What can hang from each mark:
X: F L Y
Y: S X
V: K L Q T
S: B C J Q
F: X
L: V X
T: V
K: A S V W
J: S
W: K
Q: S V W
B: S

Each row was made from one small tree. Brackets hold a mark, then the marks that hang from it, in alphabetical order. Every link used is in the known rows. Write each row's tree.
In the rows, 128 means zero.
Known rows:
{V K T}: [133  88  82 139 170 186 159 113 106 139 152 112 117  81 131 180 137 147
 179 108 108 152 104 126  90 141 140 115  98 160 133  95 139 119 166 136
 120 151 112 109 106]
{X F {L {V Q}} {Y S}}: [ 54 133  71  84  67 160 142 112  71  94 129 111 131 147 166 205 149 131
 183 106 183 174 107 130 127 121 108 183 133 124 129 137 137 119 165 105
 100 159 127 129 121]
{X F {L V}}: [ 85 111  68 100  98 184 147 109  75  98 130 115 131 113 172 181 144 134
 186 121 195 180 114 138 117 134 121 177 116 143 125 124 106 122 159 109
  94 160 121 110 117]
{L X}: [131 105  87 122 126 191 158 122  77 107 135 127 132  96 152 152 126  79
 165 102 155 165 129 121 110 142 128 114 104 161 131 133 111 124 144 151
  92 149 113  84 110]
{S B}: [130 107 107 139 123 199 171 112  77 113 121 119 123  94 129 171 124 116
 157 158 158 152 117 120  91 138 105 173  92 157 125 134 104 142 117 135
  95 134  88 119 106]
{T V}: [123  92 101 148 139 200 155 109 101 120 152 115 112  96 134 171 127 117
 178 128 135 164 117 111  98 129 122 152 105 156 122 117 136 122 136 137
 104 152 107  95 109]
{T {V L {Q {S J} {W K}}}}: [108  95 103 164 144 176 162 125 108 125 167 103 111  84  92 155 142 118
 184 117 115 170  95 112 109 122 159 119  94 146 131  91 129 114 149 146
 102 130 120 113 103]
{T {V {L X} Q}}: [120  92  86 137 140 189 150 115 108 125 167 111 121  92 119 170 144 101
 176  82 147 166 112 111 104 129 144 108  97 149 125  97 130 116 143 162
 118 150 128  85 109]
{K A V W}: [179  75  96 173 134 157 141 126  72 136 151 116 106  88 177 194 130 108
 171 193  72 173 105 131  98 129 133 156 123 171 134 132 168 129 162 115
  29 143 107 107 103]
{W {K A {S C}}}: [101 102 102 181 136 174 173 134  76 108 122 112 139  78 134 148 129 121
 169 155  54 165  88 120  97 140 119 147 122 161 139 134 122 118 183 105
  38 121  94 160 107]
{X {L V}}: [108 106  80 116 106 192 149 107  94 105 132 118 125 100 153 176 134 122
 183 119 180 167 114 126 109 132 119 172 119 151 130 111 116 127 151 106
 104 157 104  75 113]
{V {K A {S J} W} L}: [111 104  75 161 159 180 162 131  81 150 131 103 130  98 136 161 142 131
 164 141  42 169  99 142  97 151 136 128 104 158 155 105 142 101 184  95
  52 130 104 175 102]
{V {K W} T}: [132  84  87 141 170 175 154 113 101 141 157 107 108  88 136 191 141 145
 183 125  88 153 105 131  85 145 142 111 105 161 136  94 155 115 169 132
 106 152 116 121 104]
{B {S C J {Q {W K}}}}: [ 82  96 122 171 159 182 195 146  69 104 137 115 123  91 129 162 129  86
 176 130  85 148  87 100 128 136 142 166 120 152 146  99 107 106 145 137
  98 117  74  86 100]
{L {V Q T} X}: [133  97  83 100 125 194 150 108 102 109 179 116 115  76 139 158 132  86
 199  61 174 150 132 113 100 127 162 102 112 163 123  92 116 134 158 163
 131 149 120  17 111]
{Y S {X F {L {V Q}}}}: [ 71 139  84  97  82 169 153 126  80  98 146 118 131 119 162 174 139 114
 189 108 167 169 110 116 115 126 127 125 121 134 127 152 122 130 165 132
 107 159 119  94 121]
{B {S C J}}: [ 91 107 106 171 140 195 188 139  77 114 126 119 124 100 129 166 125  99
 168 131 108 156 114 102 127 133 124 171 114 155 148 117  97 114 135 127
 102 119  71  62 104]
{F {X Y}}: [101 115  91 100 143 189 155 117  83  97 135 124 130 114 163 187 133  98
 156 131 185 170 107 122 127 134 114 163 114 154 127 149 127 115 161 131
  88 161 117 148 112]
{Y {S B {Q W}} {X F}}: [ 75 130 115 111 110 173 174 133  59  99 144 118 128 113 157 165 127  96
 177 144 144 149  97 113 105 138 126 130 108 139 121 157 121 131 143 158
  96 145 105 152 113]
{Q {V L} {W {K S}}}: [124  99 121 183 163 169 173 145 112 126 146 110 127  85  90 170 135 118
 174 171 150 192  78 122  93 124 116 116  95 140 137 110 143 106 175 140
  91 139 122 172 101]
{Q {V {L X}} W}: [139  97 109 150 163 171 166 140 109 127 156 120 126  95 104 172 129  90
 174 154 193 190  97 124 105 123 119 111  90 143 134 109 137 109 147 161
 103 149 128 135 102]
{S B C {Q V}}: [ 77  86 121 160 165 196 186 118  67 103 156 118 142  88 136 175 115  79
 174 170 146 109  72  97  99 135 110 184 112 156 126 114 107 120 109 151
 116 127  74 134 100]
{W {K A {S B}}}: [126 105 106 173 122 175 171 129  76 112 118 110 136  77 130 154 129 132
 163 162  72 174 101 124  85 141 121 154 112 158 134 139 116 128 173 108
  43 127  94 174 105]
{S Q}: [112  88 103 148 166 203 159 118  85  85 138 122 129  96 168 150 125  84
 165 121 112 137  90 108 114 150 131 152 113 165 123 111 137 121 135 147
 102 149  94 108 109]
{W {K S}}: [109 108 108 177 132 189 168 129  85 104 117 111 130  84 129 150 135 127
 165 136  88 168  96 117  94 142 119 133 110 157 134 133 124 121 181 117
  76 134 100 138 109]
{S C J}: [ 57 115 102 171 147 205 193 133  68 115 133 121 128 106 115 145 121  86
 173 147 117 112  86 102 122 127  97 167 115 163 145 119 101 114 137 121
  94 102  76  81 109]
{V {K {S C J}} Q T}: [ 92  98  81 160 165 188 162 130 108 121 167 101 119  92  95 153 145 144
 192  87  88 128  78 111 109 134 156 116 104 163 145  80 115 116 163 141
 126 125  99  85 101]
{W {K {S B C} {V Q T}}}: [112  94 112 195 125 179 172 128  80 129 150 103 125  65 113 180 144 138
 178 140 101 137  74 110  85 127 135 129 110 158 132 119 116 128 183 134
  98 120  99 106 104]
{S C {Q V}}: [ 74  81 111 169 184 195 174 126  84  92 160 122 141  92 150 163 118  70
 178 147 123 118  68  94 116 135 117 160 122 160 129 108 131 107 129 149
 112 136  86 111 104]
{J S}: [138 104  96 150 148 205 166 125  88  99 132 123 128 109 147 153 127  83
 173 140 113 142 119 117 116 133  92 148 115 164 133 140 112 143 123 142
 103 144  97  85 106]
{B {S C}}: [108  97 103 160 141 189 175 131  84 107 123 120 125  92 145 178 127 105
 166 128 112 172 118 108 123 138 127 163 112 155 142 121 110 119 136 135
  97 133  80  68 104]
{S C}: [ 80 100  98 156 147 197 175 122  78 105 128 123 129  95 138 162 124  97
 170 144 123 134  94 111 116 134 103 156 112 163 136 124 116 120 137 131
  87 123  89  92 109]
{Q {V T}}: [138  89 103 173 164 188 156 122 126 120 166 119 128  94 123 180 122 116
 176 152 175 164 103 107  93 127 112 130 105 155 122 115 144 120 142 156
 130 158 111 114 108]
{F {X {Y {S C}}}}: [ 76 123  95 106 133 187 162 122  72 101 132 124 134 118 156 190 130  86
 162 140 160 150 104 115 129 130 104 158 122 150 134 157 134 114 162 129
  87 149 110 145 113]

Write each row's tree:
[ 42 101 109 172 170 209 193 132  59  98 147 119 135 103 140 137 120  63
 176 132  94  88  64  93 128 138 116 170 125 166 139 103 108 105 134 134
 104 107  70  92 107]
{S C J Q}
[ 36 139  86 116  87 165 167 133  64 104 136 120 143 124 161 178 137 108
 181 129 154 152  96 115 120 131 106 125 125 135 135 163 114 117 162 130
  93 146 112 127 121]
{Y {S C} {X F L}}
[183  73  93 170 138 149 134 131  82 123 162 113 101  89 162 190 139 106
 175 176  71 173  94 124 107 123 149 149 120 171 134 119 166 134 155 129
  37 141 112  84 101]
{K A {V Q} W}
[109 101  73 132 139 173 149 117 121 128 170 108 134  98 123 180 157 108
 164  51 171 156  98 122 107 140 147  69 101 149 127  85 136 111 167 183
 133 149 143 108 115]
{V {L {X Y}} Q T}
[ 85  93 106 170 131 180 161 125  55  98 138 104 133 104 166 151 118 100
 173 192  48 138  94 127  98 159 125 184 134 175 140 131 126 117 141 112
  17 122  74 190 100]
{K A {S B C Q} W}
[107 102  80 153 159 191 156 121  89 142 126 104 126  96 139 172 148 136
 162 124  72 168 103 141  95 156 135 113  95 154 150 106 145 103 181 109
  83 142 111 156 104]
{V {K S W} L}
[116  95  89 141 136 197 157 111  98 139 156 114 125  91 135 174 136 104
 171  99 149 166 122 119  96 135 129 115 100 150 125 110 132 112 151 148
 111 152 122 107 111]
{T {V {L X}}}
[118  89  74 120 154 179 151 116  97 136 168 108 121  89 122 180 152 121
 182  74 126 173 108 121 102 128 159 106  91 143 130  91 128 111 155 151
 118 154 134 101 105]
{T {V K {L {X F}} Q}}
[139  90 118 153 165 195 175 126  87 104 162 117 129 101 131 165 123  80
 185 163 139 127  97 113 102 131 104 158 113 158 126 120 110 141 109 166
 124 145  95 124  98]
{J {S B {Q {V T} W}}}
[158  87  74 125 169 161 148 131  99 105 144 117 117  87 125 160 140 125
 175 111  67 177  94 121 114 127 159 143  97 160 139  97 133 131 144 128
  73 141 107  95  98]
{V {K A} Q}
[ 76 112 113 173 138 178 184 140  72 105 138 116 115  90 101 117 113  97
 187 180 107 150  94 120 135 129 147 154 100 162 149 120  99 117 132 123
  62  99  85 117  97]
{Q {S C J} W}
[ 78 115 120 166 125 178 193 135  60 113 136 113 115  87  90 126 111 104
 184 196 122 143  98 121 122 128 141 171  93 158 146 124  81 126 117 124
  64  92  77 132  94]
{Q {S B C J} W}
[105 107  73 117 116 180 150 113  92 106 144 112 122  95 132 164 139 128
 193 106 148 165 106 122 118 126 152 166 112 149 139  96 106 126 151 100
 110 147 101  63 107]
{X {L {V K {Q {S J}}}}}
[ 69  83 114 169 170 195 187 115  79 123 168 112 147  81 130 186 124  89
 173 155 153 103  68 102  90 140 114 157 109 153 125  99 113 112 124 162
 130 127  86 149 103]
{S B C {Q {V L T}}}
[111 111  88 153 153 204 167 128  82 122 125 113 123 100 126 145 130 133
 172 125  84 156 104 122 106 142 131 149  99 161 147 118 116 117 160 104
  94 133  87 111 102]
{V {K {S J}}}
[ 59 120 114 181 115 203 178 128  56 114 128 103 121 118 122 149 124 109
 173 183  98 122 100 119 100 148 101 175 118 167 149 136 104 118 139 109
  65 107  71 140 103]
{K {S B C J} W}
[ 18 141  75 115  74 160 162 125  50 108 115 114 146 162 157 199 145 125
 169 134 167 154  91 128 134 127  81 187 136 125 140 152 125 102 160 100
  85 141 116 171 122]
{X F L {Y {S C J}}}
[103 110  80  91 130 196 150 113  85  97 143 122 132  96 162 184 137 100
 178 126 206 168 113 125 124 133 130 164 118 154 129 131 107 121 165 119
  99 166 115 106 112]
{F {X {L V}}}
[ 96  92  93 158 160 198 159 114  92 145 160 101 117  97 131 172 141 127
 180 116  82 154 101 121  92 142 141 131 104 151 137  94 145 100 164 121
 104 145 108 137 104]
{T {V {K {S J Q} W} L}}
[ 86 122  78  91 103 176 153 114  86  99 151 118 130 108 179 171 141 131
 182 107 208 191 109 130 113 135 133 141 112 144 119 139  99 121 167 126
  99 168 123 108 119]
{Y {X F {L V}}}
[ 67 112 116 155 124 197 182 125  54 105 125 120 135 101 136 168 116  73
 172 158  88  97  94  98 104 138 101 160 120 152 136 138 132 132 124 141
 102 118  73 114 108]
{Y {S B C Q}}
[160  85 103 179 137 161 165 131  75 131 136 117 123  63 146 181 136 121
 167 159  71 174  88 119  91 123 132 140 114 158 130 130 143 128 186 114
  54 134 108 119 106]
{W {K A V}}
[ 98 127  92  93  93 194 165 112  67 119 146 122 122 107 154 166 119  71
 185  89 156 147 141 114 106 123 122 140 126 149 133 131 129 125 163 122
 108 140 105  53 115]
{L V {X {Y {S J}}}}
[ 89 108  63  92 111 179 148 109  71 107 132 113 129 108 169 186 147 144
 189 114 176 182 111 141 115 133 131 174 112 141 130 117 107 119 166 100
  97 161 122 113 113]
{X F {L {V K}}}
[146  84  91 182 142 195 155 117  99 159 158 113 119  74 149 198 144 126
 165 128 151 146  94 122  94 132 130 109  99 160 126 107 148 122 177 151
 121 145 118  77 110]
{K {V L T}}
[ 66 121 129 137 128 173 186 137  71 108 160 120 133 101 132 171 116  77
 184 160 140 126  81  95 101 126 114 129 116 141 130 145 124 125 134 157
 110 133  88 129 107]
{Y {S B C {Q V W}} X}
[118 106  77  83 117 190 150 114  76  92 160 120 120  91 157 153 135  81
 195  72 176 168 133 121 115 126 157 125 108 156 124 115 104 134 155 151
 106 148 125  38 111]
{L {V Q} {X F}}
[138  81 117 162 167 179 166 135 105 101 152 116 120  91 145 178 127 102
 175 131 131 182 106 106 116 139 150 151 111 151 131 100 132 114 136 160
 119 155  93  95 100]
{B {S {Q {V T} W}}}
[132  85  81 143 151 170 153 114 102 139 167 104 119  75 113 168 140 135
 180 116  85 177 108 122  98 128 171 134  89 148 133  93 128 120 142 131
  91 140 113 126  98]
{T {V {K A} L {Q {S B}}}}
